Each row was made from one walk, in order. Every step used is in the known rows, and no mark comes twice. Write each row's walk.
Known rows
J > R > L > U > G > V: [ 0.754  2.714 -2.414 -0.519  0.870 -1.563 -2.308 -1.875  2.800  1.902
 -2.728  4.362  0.471  1.011 -0.693 -2.862 -0.507 -5.381 -3.248]
K > L > G: [-1.515  1.490 -1.150  1.285 -0.019  3.060  1.472  4.391  0.469 -0.771
 -0.296  0.333 -0.572 -0.336  0.602  1.087 -0.896  2.983 -1.633]
G > U: [ 3.056 -0.746  4.754  0.005  2.632 -1.961 -4.737 -0.130 -6.377  0.898
  8.683 -4.548  1.099  0.008  1.269 -3.566  1.164  1.829  4.849]
J > R > L > G: [-0.908  4.267  0.139  2.078 -4.245  3.351  0.632  2.852  0.410  2.683
 -3.830  2.248  3.400  3.820 -2.034  1.309  1.999 -1.488 -1.695]
J > R: [ 3.014  1.280  2.512  3.038 -2.993  3.861 -3.496  0.090 -3.570  2.835
  4.560  0.302  4.481  3.582 -1.613 -0.761  1.908 -1.343  1.927]
U > G > V: [ 1.801  4.431 -0.798  3.646  2.521 -1.746 -6.304  0.146 -2.388  0.268
  3.359  3.736 -1.841  0.074  4.222 -5.005  2.535  0.153  1.897]
K > J > R > L > U: [-0.999 -4.072  2.487 -4.037  1.159  1.243  2.043 -5.309  1.719  0.509
 -2.734 -2.389  3.246  1.573 -1.606  2.639 -3.706 -2.386 -3.665]
K > J > R > L > G > V > U: [-1.920  0.873 -0.696 -1.834  1.120 -2.012 -0.540 -5.597  4.216  0.029
 -5.490  1.541  3.687 -1.033 -0.428  1.063 -4.337  0.774 -3.176]
J > R > L: [ 0.071  1.057  3.302  2.405 -3.762  2.757  0.402 -0.487  0.675  3.976
 -0.040  1.161  3.318  5.738 -2.004  1.476  2.596 -2.255  1.201]
K > J > R > L: [-1.658 -0.949  4.370 -0.059 -1.082  0.830  0.632 -5.979  2.243  2.961
 -2.275 -0.952  3.828  4.948 -0.272  1.600 -1.197  0.273  0.065]
R > L > V: [-3.335 -0.810  0.461  0.937 -2.749  1.254  3.352 -0.235  2.052 -2.332
 -0.455  1.413 -6.205  4.057  1.936  3.373  5.329 -1.493  0.387]
R > L: [-1.138 -0.789  3.556  2.086 -0.823  1.576  2.424  1.381 -0.604  1.181
  1.286 -0.206 -0.871  3.247  1.025  2.594  3.923 -0.344  1.845]
L > V > U: [ 0.020 -3.442 -1.331 -0.760 -1.870  2.747  1.247  1.683 -1.466 -4.680
  3.573 -0.963 -5.072 -1.027 -1.071  2.726  1.357 -1.322  0.414]
V > U > G: [ 1.832  0.104 -0.999  0.423 -0.384  2.280 -1.239  5.433 -3.178 -0.055
  1.857 -0.818 -1.934 -1.711 -2.695 -1.364 -1.421 -1.219  1.275]
L > G > V: [ 1.394  4.100 -0.806  3.114  2.394 -0.380 -4.447  1.255 -3.774 -1.971
  3.081  3.290  0.377 -1.664  4.606 -1.660  3.309  2.049 -0.017]
U > V: [ 2.479 -1.747 -0.042  2.623  0.562  0.413  0.232  1.032 -2.170  0.313
  3.626 -0.757  0.921 -2.327  1.808 -0.797  0.493  3.418  3.471]
V > U: [ 2.347 -3.428  2.017  0.338 -0.146  3.067  0.512  3.102 -4.275 -1.004
  5.636 -2.697  0.185 -1.717 -2.116  2.044 -0.056 -0.269  2.088]

Write each row's walk
[ 0.294 -5.227 -1.445 -2.037  1.819 -0.482  5.959  0.892  1.732 -0.961
 -1.028 -1.370 -0.756 -3.607 -0.131  2.619 -1.145 -0.275 -1.162] => R > L > U > V
[-0.452  0.903 -1.035 -0.996  1.608 -5.037  1.111  1.736  0.437  1.146
 -1.935 -2.524  0.697 -3.474  0.914 -2.567 -1.340  4.514  2.003] => R > L > G > U > V
[-0.640  0.958 -2.102 -1.015  3.797 -2.597 -0.580 -0.013  1.325 -1.018
 -1.337  3.127 -3.696 -1.168  2.413 -1.794  0.854 -3.404 -2.503] => R > L > U > G > V
[-3.936 -1.005  1.118 -1.139 -3.054  0.417  1.339 -7.357  4.941 -0.430
 -4.297  0.839 -1.433  5.727  0.751  2.220  0.164 -1.046 -1.445] => K > J > R > L > V
[ 2.121 -0.164 -1.691 -1.277  1.872  2.399 -1.393  4.709 -4.369 -1.480
  1.847 -0.734 -2.395 -2.181 -0.591 -2.009 -0.494 -2.847 -1.890] => L > U > G
[ 0.675  2.631 -1.312 -0.659 -1.289 -3.891 -0.766 -0.092  1.475  3.919
 -3.385 -1.084  4.800 -1.441 -2.114 -3.629 -2.654  2.481  1.368] => J > R > L > G > U > V
[-4.014 -0.590 -2.797 -3.346 -3.495 -0.086  1.715 -4.066  6.725 -0.704
 -8.439  0.640 -3.701  2.155 -3.354  0.448 -4.489 -2.817 -2.957] => K > J > R > L > V > U > G
[-3.573 -3.953  0.120 -3.419 -3.133  0.750  3.334 -6.181  5.703 -1.653
 -4.674 -1.049 -1.495  2.407 -2.648  4.037 -2.964 -1.860 -2.160] => K > J > R > L > V > U
[-1.659  3.971 -0.377  2.533  1.525 -1.638 -0.446  0.797  0.543 -0.673
 -1.336  3.982 -0.903  0.341  4.327  0.590  3.935  1.037 -0.865] => R > L > G > V
[ 3.618 -2.125  1.526  0.085  3.121 -4.415 -2.996 -1.020 -3.854  1.310
  6.294 -4.338  1.747 -3.512  1.404 -4.548 -1.399  4.585  5.638] => G > U > V
[-2.911 -2.255 -1.464  0.710 -1.445  2.057  2.314 -0.555  3.294 -2.969
  1.855  0.872 -5.880  2.220  1.832  2.000  1.198  0.992 -0.405] => K > L > V
[-1.967  2.507  0.477  1.661 -1.427  2.229  2.602  4.816 -0.796 -0.027
 -2.467  0.926 -0.784  1.368  0.829  2.420  3.134  0.513 -1.113] => R > L > G
[ 2.546  1.269 -1.386 -0.379  2.567 -3.839 -2.910  2.363 -3.802 -0.109
  2.433 -3.188  1.882 -5.317  1.267 -4.599 -1.967  5.582  2.797] => L > G > U > V
[-0.168  2.783 -1.898  0.551 -1.572 -0.032 -0.561 -0.233  2.686  1.036
 -3.183  3.439  3.049 -0.494 -2.296  1.075 -0.681 -1.854 -2.013] => J > R > L > G > V > U
[ 3.296 -4.898 -1.990 -1.341  2.663  0.757  1.946  1.480 -2.472 -2.090
  3.367 -2.249  0.369 -5.440  0.214  0.511 -1.808  0.714 -0.372] => L > U > V
[-0.859  0.659 -0.029 -3.086  1.501 -5.737 -0.896 -5.448  3.110  2.919
 -5.910 -3.098  5.336 -2.158 -0.524 -3.530 -6.279  5.143  0.074] => K > J > R > L > G > U > V
[ 0.904 -2.223  1.282 -1.634 -1.542  3.027  2.150 -0.053  0.286  1.501
 -0.242 -0.308  2.821  2.556 -3.425  2.621  0.235 -4.958 -2.533] => J > R > L > U
[-1.073  1.142 -1.483  0.173  1.270 -1.300  1.460  1.724  1.413 -1.699
 -1.707  2.172 -0.963 -2.761  0.755  2.197  0.853  0.111 -1.419] => R > L > G > V > U
[-0.933  2.374  2.142 -1.108  1.142 -2.631 -0.641  2.604 -2.191  0.910
  0.180 -2.690  0.006  0.203  0.675 -1.364  1.381  1.764  1.207] => R > L > G > U
[ 2.716 -1.900  1.006  1.207  2.663 -0.621 -2.800 -1.135 -2.652 -1.606
  6.660  0.329  0.234 -2.895  1.330 -0.030  0.768  0.289  2.164] => G > V > U
[-0.625 -0.034 -3.961 -0.676 -2.370  1.939 -0.143  3.825 -0.465 -3.537
 -0.228  0.758 -7.251 -1.353 -1.763 -0.715  0.019 -2.460 -0.454] => L > V > U > G
